What can hang from each mark:
j723: j140 j564 j841
j26: j892
j892: j26 j33 j133 j279 j644
j644: j723 j892
j535: j140 j841
j140: j535 j682 j723
j682: j140
j33: j179 j892
j133: j892
j179: j33 j279
j841: j723
j564: j723
j279: j179 j892

Every row comes from one small tree of marks. The marks that hang from a mark follow it in brackets, in the order of their numbers. Every link used is in the known rows. Which tree was each row made from?
(in the rows, 128 means zero)
Known rows:
j682{j140}: [133 142 119 152 100 136 106 106  98 139 142 150 118 104 145 165 167  96
 149 138  89  65 134 106  88 151 160 151 106 161 153 139 124 111 109 151
 163 113  96 101 134 171]
j133{j892}: [141 144 125 154 119 153  94  84 100 166 126 155 137 115 131 167 165  82
 122 148  98  66 134 109 112 147 137 130 108 168 155 172 114 121 101 147
 162 108  92  99 125 145]
j892{j26 j33{j179{j279}} j644}: [142 141 106 125 104 157 117 132  92 158 161 137 153 128 103 173 145 100
 148 172 122   9 124 126 112 155 129 139  96 136 146 137 121 112 113 188
 146 145 137  79 117 143]
j535{j140{j723{j564}} j841}: [112 141 133 155 122 113 100 119  82 170 119 151 127 137 140 187 155  69
 119 155 116  91 158  78 132  96 142 159 150 172 151 169 107 109  76 137
 184 112 108  97 119 141]
j279{j179{j33} j892{j26 j133}}: [124 111 120 122  93 161 110  85  95 145 141 115 141 129 110 152 140 107
 153 149 103   6 118  78 119 132  79 106 109 151 139 138 118  99 114 147
 170  72 158 116 122 176]
j892{j644}: [132 142 116 145 126 139 101 112  78 171 145 131 149 114 134 172 157  94
 123 162 100  49 145 117 105 150 134 133 108 157 160 142 117 113 103 154
 166 134 109  90 117 167]
j644{j892{j133}}: [111 140 120 137 126 152  95 105  82 128 152 140 139 103 130 160 158  84
 148 144  97  62 138 111 114 142 131 134 115 158 143 169 113  95  86 167
 161 113 126 101 121 157]
j723{j140 j564}: [111 137 119 147 105 127 103 101 110 167 120 159 118 117 128 171 167  92
 129 170  96  70 162 103  88 133 148 166 124 170 145 147 117 127 104 141
 153 138 122 101 134 150]
j535{j140{j682} j841}: [103 142 133 174 133 134 100 104  89 148 132 131 154 135 148 176 168  66
 163 127 114  82 151  76 145  96 155 130 144 171 156 159 112 114 114 152
 184 109 106 118 111 144]
j535{j841}: [120 148 117 160 116 142  94 105  90 161 140 143 150 110 137 173 161  80
 138 152 109  68 149  93 124 124 143 133 119 175 163 153 116 113 105 149
 180 111 106 116 124 158]
j892{j33 j279{j179}}: [138 130 126 141 102 166 103  90 107 142 137 118 157 133 124 172 159 108
 121 170 106  40 135 107 128 137 107 125 119 131 162 152 119 110 106 150
 148 114 131 105 128 153]
j279{j892}: [135 141 121 133 112 143 101  77  97 165 130 141 124  97 141 163 163  80
 123 141  77  51 148  99 122 151 126 133 109 175 156 146 109 111 105 141
 167  87 109 113 125 172]
j564{j723{j140{j535} j841}}: [115 123 116 151  66 102 101  85 109 149 134 144 124 123 122 160 155  91
 171 184 106  58 151 113 129 139 137 164 126 148 160 176 139 128 102 147
 147 122 111  97 140 169]
j564{j723}: [144 135 125 154 101 121  83  90  82 140 134 137 131 107 139 166 158  89
 139 161 107  61 146 110 125 159 130 141 120 162 153 169 115 121 114 147
 161 115 101 102 102 163]
j26{j892{j33 j133 j279{j179} j644}}: [116 128 108 124  96 157 113 108  86 143 147 112 186 131 130 157 120 126
 138 184 109  42 139 107 132 140  71 105 105  92 157 146 106 101  83 164
 146 118 135 109 125 164]
j535{j841{j723}}: [141 136 136 159 110 145  95 102  74 166 138 142 159 104 130 165 137  71
 135 156 106  74 153 110 126 135 135 123 112 168 160 156 106 103  90 138
 179 124  95 101 127 151]
j279{j179}: [139 141 133 155 120 149  95  88  91 146 135 132 142 111 141 172 152  93
 114 149 101  52 128  94 115 142 129 138 116 174 162 133 120 120 102 134
 165 104 119  98 129 169]
j179{j33{j892{j26 j133 j279}}}: [113 104 110  95  89 181 111 111  91 120 147 120 165 150 102 142 162 102
 167 151  98  32 120 112 122 127  87 123 109 121 137 164 109 100 129 185
 148 119 159 112  95 161]
j33{j179 j892{j26 j133 j644}}: [119 136 113  89 106 169 111 141  80 156 175 139 159 102 108 144 119  95
 153 154  92  40 109 109 103 144 101 128 110 134 151 143 117 128 108 194
 146 118 149  83 108 155]
j535{j140 j841}: [111 135 126 157 118 137  91 106  86 168 129 135 144 131 141 177 159  80
 148 141 102  81 149  80 125 107 152 129 131 173 158 161 107 101 103 142
 182 105  96 114 116 147]
j564{j723{j140 j841}}: [120 127 120 169  78 113  93  88 100 154 134 152 112 112 134 158 163  95
 173 174 110  61 160 134 117 139 129 153 121 154 159 164 127 127 107 145
 155 127 121  98 132 153]
j26{j892}: [124 142 119 146 121 136  98  80  83 143 126 150 148 102 161 162 160  97
 131 148  87  78 148 104 119 160 132 146 107 157 152 145 108 117  96 134
 160 113  97 119 116 169]
j179{j33 j279{j892{j26 j133}}}: [116 114 107 127  87 157 117  90  93 133 134 127 139 144 109 160 155  93
 172 144 111   5 136 105 129 132 100 124  95 148 128 136 111  83 112 169
 166 103 146 121 106 179]
j723{j564 j841}: [118 137 113 166 113 123 118  96  88 169 126 167 111 113 132 176 168  77
 143 174 110  47 151 136 102 113 133 177 113 167 165 147 119 133  94 139
 164 109 137  88 129 154]
j723{j140{j535 j682} j564 j841}: [ 91 133 113 163 101 105 130  88 120 148 125 158 120 134 123 171 170  70
 162 175 107  63 157 114 121 102 147 184 137 153 157 155 138 146 106 153
 152 130 141  97 148 161]
j140{j535}: [128 139 119 133 109 129 101  88  97 144 136 135 149 122 129 172 161  85
 122 155  90  65 135  89 124 145 146 149 116 161 158 157 125 119  99 149
 155 117  97 104 125 181]
j535{j140{j682 j723{j564 j841}}}: [107 134 137 176 140 100 120  98  84 145 118 155 114 146 146 186 174  61
 144 142 122  81 152 118 139  87 138 181 150 154 156 163 115 135  84 139
 176 112 138  91 117 143]
j133{j892{j26 j33 j279 j644{j723}}}: [148 126 110 135  70 151 112 113  87 163 151 128 164 137  93 159 143 107
 132 157 108  24 124 130 118 149  87  97 100 120 153 176 116 108 115 185
 155 131 123  82 105 119]
j279{j179{j33} j892{j133 j644}}: [122 124 114 130 113 151 108 100  92 171 137 107 144 115 124 162 132 105
 137 169 108   4 131  87 118 138  80 104 111 145 150 148 114  85 103 154
 171  91 142  92 130 183]
j644{j892{j26}}: [130 133 124 130 105 167 101 101  78 129 154 143 137 114 119 153 167  84
 145 131  82  49 127 116 107 156 139 136 109 175 139 153 122 112 108 163
 163 100 133  91 116 145]
j841{j723{j564}}: [143 128 139 148 116 137 107  99  76 162 120 159 136 105 130 170 141  71
 110 170 100  65 155 120 105 145 139 158 115 166 149 153 105 118  86 134
 163 137 109  83 120 153]
j279{j179 j892{j26 j33}}: [150 131 126 122  93 171 116  74  99 159 147 127 131 116 114 163 149  99
 131 153  89  14 128  91 120 140  94 115 106 154 155 137 124 121 116 148
 168  58 141 105 137 155]
j179{j33{j892} j279}: [130 134 124 137 128 170 102  91  92 135 124 135 140 127 132 172 179  77
 148 158 109  25 134 122 126 154 136 165 111 165 145 172 113  93 128 166
 166 130 123  91 115 162]
j841{j723{j140{j682} j564}}: [124 127 143 163 117 128 115  96  91 145 121 160 133 115 128 163 153  69
 139 163 101  82 167 119 107 133 150 161 130 159 142 149 114 131 101 142
 159 166 121  94 130 142]
j33{j892{j26 j279}}: [131 117 122 103  81 182 109 106  90 131 146 137 158 133 116 142 161  92
 142 140  73  54 125 119 122 142 110 131 109 146 151 144 116 124 129 173
 147 108 139 105 105 155]
j841{j723}: [153 129 141 147 114 142  95  91  74 153 133 144 153 104 137 165 146  76
 120 150  95  72 143 124 114 156 136 139 106 160 153 152 109 110  91 135
 164 133  92  93 116 159]

Write each row's tree:
[126 152 118 144  89 111 106 120 103 133 144 143 137 121 136 171 152  83
 143 147 100  83 134  72 129 129 164 153 129 157 157 161 134 104  86 157
 176 103  86 102 155 182] -> j682{j140{j535{j841} j723}}
[133 133 130 145  95 131 104 102  86 160 139 137 169 115 124 165 127  66
 133 161 100  75 147  91 137 132 147 130 119 161 160 166 118 107  89 142
 173 120  88  97 139 169] -> j140{j535{j841{j723}}}
[107 113 113 112  79 167 106 117  88 108 158 130 159 137 108 140 155  96
 166 136  83  53 126 121 123 136 107 113 113 133 134 149 113  97  97 180
 143 116 152 108 105 149] -> j644{j892{j26 j133 j279}}
[108 129 119 168  81  97 108  79 110 128 137 141 129 127 129 158 163  78
 188 169 115  64 152 115 144 128 144 160 137 143 159 175 140 144 117 157
 151 131 127 100 135 167] -> j564{j723{j140{j535 j682} j841}}
[114 136 137 173 112 132 116 111  95 159 124 159 143 113 122 163 146  64
 153 166 113  80 172 102 118 111 151 145 140 168 147 158 113 125 102 145
 176 153 118  99 138 137] -> j535{j841{j723{j140{j682} j564}}}
[109 147 140 174 140 114 107 115  83 146 120 144 138 139 143 185 164  58
 131 144 124  93 156  75 150  87 147 158 162 167 150 168 109 122  91 145
 191 118 117 104 114 140] -> j535{j140{j682 j723{j564}} j841}
[148 154 121 152 117 164 101  96 117 159 135 160 136 114 121 177 156  83
 131 166 124  31 127 115 123 149 140 146 108 148 148 177 111 111  99 176
 139 130 102  87 130 127] -> j133{j892{j33{j179{j279}}}}
[138 132 135 133 134 178  97  86  97 147 128 125 137 112 136 167 166  91
 127 160 102  28 117  95 115 151 116 149 124 167 157 170 120 107 131 153
 166 100 129  83 130 164] -> j279{j179{j33{j892}}}
[129 131 116 148 112 149 105  78 106 153 113 132 125 126 136 175 174  83
 145 154 104  14 148 109 133 148 132 147 105 171 140 154 109  80 119 150
 168 112 117 109 121 178] -> j179{j33 j279{j892}}
[ 89 142 117 159 101 119 118 107 120 148 127 149 140 132 119 170 164  68
 150 172 109  75 163  69 131 100 162 160 150 165 149 162 131 135 110 160
 167 135 124 113 143 158] -> j723{j140{j535{j841} j682} j564}
[126 131 102 124 107 150 114 104  89 160 138 129 172 126 141 162 154 113
 134 178  99  52 154 125 122 157 101 124 103 105 157 161 106 103 102 163
 146 133 111 105 119 154] -> j26{j892{j33 j279 j644}}
[101 136 108 170  86  88 117 117  87 181 135 158 112 102 123 174 143  94
 144 180 105  39 161 145  85 125 124 168 120 162 159 152 126 120  94 149
 168 155 138  68 137 142] -> j892{j644{j723{j140 j564 j841}}}
[127 113 118 118  74 170 115 106  94 119 160 115 172 151 100 156 136 116
 148 162 108  29 124 105 125 120  77 102 109 107 151 134 119 114 100 169
 146 105 161 117 117 152] -> j892{j26 j33 j133 j279{j179}}
[116 144 110 146  83 124 110 115 110 145 146 145 140 115 132 166 151  85
 159 156  93  66 134  72 112 129 170 145 115 162 160 155 134 107 105 159
 168  96  88 109 150 178] -> j682{j140{j535{j841}}}
[127 131 129 143  92 128 111 109  85 169 124 154 156 117 116 169 126  58
 121 181 100  67 156  87 129 121 148 150 129 164 154 163 116 114  84 140
 172 123 101  89 134 161] -> j140{j535{j841{j723{j564}}}}
[125 139 101 118 108 149 111 120 104 166 143 138 167 104 138 158 141 114
 129 177 100  48 136 119 122 166 110 134 111 107 155 159 104 109 104 171
 125 140 112  98 119 144] -> j26{j892{j33{j179} j279 j644}}
[126 129 134 141 101 173  95  96 103 124 136 127 146 122 132 154 163  90
 123 150  80  49 125 108 131 147 126 131 126 164 150 151 115  98 100 150
 147 107 138  82 134 154] -> j644{j892{j279{j179}}}
[113 156 123 160 124 102 118 112  96 136 131 143 146 135 125 182 159  55
 125 162 125  80 151  68 160 104 149 165 155 161 155 170 126 134  86 156
 183 122 125  98 130 169] -> j140{j535{j841} j682 j723{j564}}
[119 139 106 111 110 169 104 121  94 129 177 143 138  98 102 152 148  97
 159 148 104  36 113 108 108 146 120 132 114 129 135 174 119 111 101 195
 141 110 148  95 121 126] -> j644{j892{j26 j33{j179} j133}}
[127 145 121 164 122 106 115  99  83 156 126 168 109 120 136 181 165  74
 117 169 117  66 152 134 120 116 125 185 124 160 162 154 121 129  74 134
 170 111 137  85 132 157] -> j140{j723{j564 j841}}
[108 123 117 128  91 146 109 109  83 138 138 118 186 128 141 148 112 120
 135 168  96  56 136 103 136 145  81 104 108 114 156 128 105  99  78 150
 146 122 136 109 116 179] -> j26{j892{j133 j279{j179} j644}}
[121 130 114 150  83 106 110 126  80 155 131 137 149 117 126 172 137  93
 119 171  95  40 146 125 111 140 118 146 122 149 154 148 109 107  99 157
 159 155 129  74 101 153] -> j892{j279 j644{j723{j564}}}
[114 133 117 147  63 112  87  99 110 150 135 133 142 121 121 161 146  91
 163 180 105  74 157  74 137 135 144 137 138 162 153 181 129 117 113 155
 163 122  97 107 137 164] -> j564{j723{j140{j535{j841}}}}
[113 140 123 162  91 100 101 101  97 148 126 158 110  96 129 176 154  91
 131 160  93  66 158 108  89 140 140 168 127 175 143 154 116 120 105 141
 165 158 119  97 126 143] -> j644{j723{j140 j564}}
[116 149 122 113 123 160  97 115  93 144 157 150 140  82 135 153 134  83
 143 148  93  63 120 100 111 144 125 150 117 147 156 161 106 124 101 178
 140 119 128  99 116 159] -> j33{j179 j892{j133}}
[120 132 108 112  79 149 118 130  92 152 159 136 146 114 107 149 111  93
 165 153  97   8 124 107 126 142 107 116 100 142 139 115 109 103  94 186
 149 115 152  99 114 174] -> j33{j179{j279{j892{j26 j133 j644}}}}
[114 147  99 129 117 142 112 123  89 144 152 139 163 104 134 169 121 107
 156 180 122  33 140 117 126 158 112 139  96 107 147 147 102  98  80 182
 138 149 118 100 119 157] -> j26{j892{j33{j179{j279}} j133 j644}}
[112 135  97 112 102 145 113 126  99 156 153 133 175 109 133 153 126 122
 145 180 107  51 135 115 123 149  94 120 104  85 151 160  99 103  86 182
 123 145 124 110 114 152] -> j26{j892{j33{j179} j133 j279 j644}}
[134 134 134 158 108 135 107 113  78 173 124 159 143 106 127 170 132  61
 124 174 109  67 164 105 113 121 138 142 123 173 153 157 105 112  87 133
 181 127 106  89 125 146] -> j535{j841{j723{j564}}}
[150 142 119 134  96 175 109 104 110 151 144 159 138 130  99 168 152  88
 147 153 118  23 115 116 121 149 129 134  98 143 142 161 117 123 111 183
 140 120 123  91 124 121] -> j133{j892{j26 j33{j179{j279}}}}
[153 121 129 129  77 194 110  90 112 148 139 133 163 153  98 157 153 107
 128 162 105  30 115 105 128 131  90 100 107 129 153 161 121 120 113 163
 145  88 139  98 128 126] -> j133{j892{j26 j33 j279{j179}}}
[130 117 110 119  78 154 114 124  83 151 150 121 175 148 108 154 150 107
 141 155  90  41 133 125 118 141 106 112 104 133 150 124 118 113 114 166
 151 131 140  96 101 161] -> j892{j26 j279 j644}
